Each row was made from one walk, in order. Every step used is in the known rows, and no mark comes twice. Write each row's walk.
Known rows
fofol > buvin > nofin > vaza > fune: [-4.12 -2.41 -1.21  1.33  0.55 -0.71 -0.56 -1.85  5.56  1.63  0.20 -2.16
  2.66  0.88  0.66  0.31  3.25 -1.31 -0.39 -0.64  2.45 -0.75]
fune > buvin > ratetud > vaza > fofol: [-0.71 -0.59 -0.05  1.10 -0.03 -1.21 -0.76 -0.89  3.32  1.19  1.38  2.72
 -4.23  0.98  0.17  2.88 -1.63  1.99  1.09  1.41  3.31 -1.05]
fune > buvin > nofin > vaza > fofol: [-1.83 -1.18 -1.90  1.29  0.53 -0.81 -1.91 -2.70  2.85  2.88  2.05 -0.06
 -3.11  2.82 -0.08  3.98  1.45  0.67  1.81  1.34  3.37 -1.43]
fune > filog > fofol > buvin: [-3.83  0.58  0.62  0.55 -3.79  2.17 -0.39  0.62  2.76  0.31 -3.02  0.71
 -0.60 -2.49  2.89  3.14 -1.61 -3.71  1.92  2.66  0.79  0.43]
ratetud > filog > fofol > buvin: [-0.31 -4.29 -0.67  0.71 -2.49  0.94 -0.29  0.18  0.13  5.22 -1.54 -1.50
 -1.37  0.54  0.77 -0.41 -0.58 -2.58  1.78 -0.25  0.35 -0.20]
fofol > buvin > nofin: [-4.27 -1.59 -0.84  0.92  0.40  0.67  0.60 -1.02  3.13  3.41 -0.44 -2.75
  1.16  0.68 -0.70  0.45  1.85 -0.47 -0.34 -0.39  2.51 -0.91]
ratetud > buvin: [-3.32 -3.56 -1.18  1.72 -1.01  0.00 -1.08 -0.24  1.22  0.21  0.31  0.13
  0.67 -3.41  0.12 -0.86  2.01 -0.26  0.02  0.27  2.04  0.51]
vaza > fune > filog: [-1.38  0.39  1.97 -1.32 -1.02 -2.22 -2.16 -0.50  2.19 -4.35  0.04  1.82
 -0.59  0.75  3.00  2.04 -0.43 -1.93 -1.24  1.00  0.82  2.47]
filog > fofol: [-0.83 -1.27 -1.85 -0.34 -4.18  1.03  0.53  1.24  1.51  2.51  0.50  0.95
 -2.00 -1.62  0.48  1.54 -1.45 -2.67  0.28 -0.49 -1.45  0.55]
vaza > fune > buvin > nofin: [-1.64 -0.79  0.25 -1.02  0.01 -3.76 -2.50 -1.75  2.73 -1.25  3.12  0.71
 -3.33  3.75  0.43  3.09  0.47  0.20 -2.42 -0.24  2.89  1.80]
vaza > fofol: [-3.52 -1.41 -1.61 -0.54 -0.24  1.43  1.09 -0.06  1.01  2.68 -0.85  1.29
 -1.62 -0.85  0.42  1.13 -0.43 -0.92  0.95 -0.35 -1.52 -0.28]
nofin > vaza > fofol > buvin > ratetud > filog: [-1.79 -3.34 -2.24  2.35  0.51 -0.03 -0.42 -1.72  5.80  1.78 -1.41 -0.02
  2.45 -0.98  2.60  0.08  2.12 -1.63  2.77  0.33 -0.09 -2.07]
buvin > fofol: [-1.86 -1.01 -1.26 -1.33 -4.84  0.94  0.54  0.88  3.72  5.10 -0.21  1.79
 -3.29 -0.26 -1.45  0.86 -0.70  1.10  0.21 -0.48 -0.22 -0.01]
filog > fofol > buvin > ratetud: [-2.75 -1.29 -1.92  0.80 -3.75  0.42  1.51  1.20  4.79  3.23 -0.56 -0.11
 -0.75 -2.43  0.87  1.64 -1.52 -2.23 -0.49 -0.27 -0.23 -0.50]
fofol > buvin > ratetud > vaza > fune > filog: [-3.33 -1.12  1.20  1.24 -0.35 -0.68  0.25 -0.14  6.08 -0.78 -1.21  0.86
  1.48 -1.19  1.73  0.10 -0.11 -0.58 -0.25  0.49  2.60 -0.39]
fofol > buvin > nofin > vaza: [-3.72 -2.13 -1.50  1.85  0.56  0.35 -0.14 -1.60  4.91  2.53 -0.26 -2.53
  2.73  0.43  0.23  0.19  3.15 -1.03  0.64 -0.19  2.55 -1.57]
ratetud > vaza > fofol > buvin > nofin: [-4.90 -4.71 -0.50  0.31 -0.85  2.79  0.43 -0.19  3.38  3.24  0.53  2.87
 -0.46 -0.97 -0.35 -1.12  1.29 -1.77  2.57 -1.25  1.39 -0.23]
ratetud > filog > fofol > buvin > nofin: [-0.16 -4.76 -1.09  0.58 -2.42  1.06 -0.32 -0.08 -0.03  6.67 -0.76 -2.07
 -1.94  1.34  0.63  0.20 -0.07 -2.46  1.91 -0.22  0.67 -0.42]
filog > fofol > buvin: [-4.22 -1.64 -1.87  0.55 -4.00  1.29  1.01  1.12  4.04  2.84 -0.87 -0.19
 -0.44 -2.39  0.27  0.99 -0.87 -3.21 -0.12 -0.69 -0.23  0.17]
nofin > vaza > fune > buvin: [-0.22 -1.30 -0.84  1.27  0.08 -3.38 -3.23 -2.29  5.74 -3.84  1.71  1.46
  1.36  1.08  2.27  1.10  2.43 -1.15  0.30  0.24  1.63  0.26]
fune > filog > fofol > buvin > nofin: [-3.63  0.12  0.22  0.42 -3.72  2.24 -0.42  0.18  2.44  1.63 -2.13  0.22
 -1.06 -1.60  2.73  3.69 -1.13 -3.53  2.02  2.51  1.14  0.30]

Which walk is each row?
[ 4.29 -2.36 -0.57  0.56 -1.24 -1.28  0.63  0.49  0.42  4.18  0.28 -0.42
 -2.55  0.67  1.91  1.22 -2.22  0.40  0.66  0.65 -0.34 -1.03]	buvin > ratetud > filog > fofol
[ 1.00 -2.03 -0.23  0.46 -0.19 -0.09  1.10  0.40  2.83  1.79  1.20  3.02
 -1.52 -1.08  1.10  0.26 -1.24  0.94  1.14 -0.01  0.14 -1.02]	buvin > ratetud > vaza > fofol
[-1.33 -1.60  0.19  1.76  0.64 -0.83  0.94 -0.39  3.31  2.63 -2.01 -2.18
  1.11  0.05  0.82 -0.35 -0.26  0.61 -0.09  0.32  1.94 -1.53]	fofol > buvin > ratetud > filog
[ 0.56 -0.78  0.92 -0.49  0.13 -4.85 -2.21 -1.29  2.98 -1.89  2.07  1.16
 -3.30  3.25  1.50  2.48 -1.01  0.88 -2.20  0.25  2.59  1.29]	vaza > fune > buvin > ratetud > filog
[-3.12 -3.26  1.77 -0.44 -2.84  0.35 -1.83  0.34  4.40 -2.30  0.88  4.44
 -0.20 -1.08  1.82 -0.33  0.21 -3.36  1.11 -0.48  1.91  2.15]	ratetud > vaza > fune > filog > fofol > buvin
[ 0.17 -5.23 -1.51  1.09 -2.18  0.79 -0.76 -0.69  1.19  6.01 -0.74 -1.89
 -0.80  1.15  1.28 -0.02  0.76 -2.84  2.58 -0.17  0.73 -0.68]	ratetud > filog > fofol > buvin > nofin > vaza
[-3.17 -0.43 -0.22  1.07 -3.51  2.11 -1.00 -0.32  3.74  1.19 -2.12  0.32
  0.10 -1.83  3.27  3.62 -0.19 -3.95  2.70  2.67  1.12 -0.10]	fune > filog > fofol > buvin > nofin > vaza
[-1.83 -1.54 -0.60  1.28 -1.70 -1.71 -2.62 -1.45  6.80 -3.66 -0.30  1.44
  3.00 -0.86  4.06  1.29  2.08 -3.67  1.02  0.74  0.66  0.54]	nofin > vaza > fune > filog > fofol > buvin
[-0.59 -3.18 -2.83  0.66  0.62  0.59 -0.61 -2.10  2.40  4.30  2.07 -0.91
  0.07  1.56  0.88  1.88  3.08 -0.87  1.98 -0.09  0.37 -1.42]	buvin > nofin > vaza > fofol
[-3.31 -0.72  0.74 -1.24 -2.80 -1.39 -1.79 -0.29  4.05 -1.50  0.40  1.18
 -1.24  0.39  2.98  3.15 -0.38 -3.34 -1.30  0.53  1.03  2.25]	vaza > fune > filog > fofol > buvin > nofin
[-2.75 -2.28 -2.58  2.27  0.32 -0.07 -0.11 -1.51  6.58  0.84 -1.09  0.44
  2.84 -1.81  2.34  0.34  2.12 -1.48  2.12  0.10 -0.24 -1.90]	nofin > vaza > fofol > buvin > ratetud
[-0.57 -0.69 -1.36  1.47  0.65 -1.26 -2.34 -2.61  2.61  1.89  2.36 -0.52
 -2.59  3.14 -0.17  3.65  1.54  1.07  1.47  1.45  3.94 -1.29]	fune > buvin > nofin > vaza
[-2.86 -0.18  0.94  0.78 -3.91  2.04 -0.25  0.80  3.61  0.35 -2.31  1.95
 -0.79 -2.67  3.23  2.81 -1.86 -3.33  2.41  2.59  1.22  0.16]	fune > filog > fofol > buvin > ratetud > vaza
[-1.76 -0.08  0.79 -0.88 -0.21 -4.00 -2.52 -1.19  3.17 -3.26  2.10  1.63
 -2.57  2.56  0.66  2.27 -0.32  0.01 -2.48 -0.13  2.32  1.97]	vaza > fune > buvin
[-3.44 -2.91 -2.86  0.92 -3.71  1.24  0.38  0.18  5.00  4.42  0.35 -0.91
  0.04 -1.46  0.59  1.62  0.85 -3.35  0.59 -0.63  0.23 -0.56]	filog > fofol > buvin > nofin > vaza
[-4.41 -2.50 -1.41  0.72  0.13  0.87  1.78 -0.34  3.35  4.54 -2.25 -0.27
 -0.91 -0.78  0.92  0.88 -0.64 -0.51  0.85 -0.15 -0.11 -1.31]	vaza > fofol > buvin > ratetud > filog
[-2.67  0.25 -0.82 -0.15 -3.30 -0.52 -1.17 -0.54  3.80  3.49  0.53  1.85
 -5.41  1.45 -1.75  3.37 -1.27  2.07  0.57  1.12  3.05 -0.44]	fune > buvin > fofol
[-4.99 -4.15 -0.14  0.45 -0.97  2.72  0.47  0.17  3.71  1.90 -0.20  3.47
 -0.04 -1.82 -0.15 -1.62  0.75 -1.82  2.58 -1.22  0.96 -0.05]	ratetud > vaza > fofol > buvin
[-2.57  0.03 -0.15  1.55  0.44 -0.76  1.40 -0.07  4.63  1.07 -1.58 -1.53
  1.73 -1.10  0.59  0.18 -0.26  0.67 -1.06  0.21  1.74 -1.41]	fofol > buvin > ratetud
[-6.79 -1.66 -1.49  0.34 -0.33  1.82  1.52 -0.23  3.53  3.13 -2.31  0.13
 -0.13 -1.58  0.21  0.67  0.08 -1.39  0.58 -0.64 -0.26 -0.63]	vaza > fofol > buvin
[ 1.55 -0.64 -0.34  1.28 -0.75 -2.16 -1.10 -0.93  1.61  2.77  0.71  0.38
 -4.97  2.12  0.63  3.53 -2.29  1.63  0.77  1.93  2.99 -1.16]	fune > buvin > ratetud > filog > fofol
[-1.78 -0.13  1.14 -1.51 -3.01 -1.76 -1.90  0.11  2.91 -3.21  0.15  2.27
 -1.47 -0.03  3.24  2.82 -1.15 -3.28 -1.23  0.68  0.11  2.75]	vaza > fune > filog > fofol
[-3.80 -3.12 -2.63  0.45 -3.78  0.26 -0.11 -0.01  5.77  3.18  0.78 -0.50
 -0.06 -0.93  1.08  1.75  0.96 -3.70 -0.24 -1.10  0.29  0.17]	filog > fofol > buvin > nofin > vaza > fune
[-4.33 -1.81 -0.57  1.46  0.13 -0.27 -0.99 -1.89  5.65  1.04 -0.54 -1.85
  2.55  0.56  1.56  1.20  2.80 -1.79  0.37  0.42  2.81 -0.63]	fofol > buvin > nofin > vaza > fune > filog
[-2.93 -1.74  0.59  1.21 -0.16 -1.17  0.65 -0.09  6.00 -0.20 -0.36  0.45
  1.56 -0.86  0.74 -0.75  0.18 -0.10 -0.98 -0.65  2.35 -0.49]	fofol > buvin > ratetud > vaza > fune
[ 0.19 -2.66 -1.75  0.10 -1.19 -0.84 -2.00 -1.93  3.42  1.68  2.67 -0.30
 -0.11  1.76  2.44  2.81  2.62 -2.27  1.00  0.37  0.92  0.16]	buvin > nofin > vaza > fune > filog > fofol
[-6.56 -2.50 -2.12  0.14  0.02  1.97  1.51 -0.78  3.25  5.12 -1.14 -0.75
 -0.84 -0.41 -0.01  1.40  0.85 -1.24  0.65 -0.60  0.24 -0.84]	vaza > fofol > buvin > nofin
[-0.29  0.17  0.67 -0.61  0.02 -4.84 -1.91 -1.16  3.83 -2.89  2.43  1.63
 -2.99  2.56  1.28  2.88 -0.95  0.99 -2.79  0.15  2.32  1.42]	vaza > fune > buvin > ratetud
[-3.09 -4.60 -1.96  1.45 -0.61  0.24 -1.02 -1.00  0.80  3.04  1.94 -0.99
 -0.35 -1.65 -0.31  0.26  3.08  0.10  0.08  0.19  2.80  0.13]	ratetud > buvin > nofin
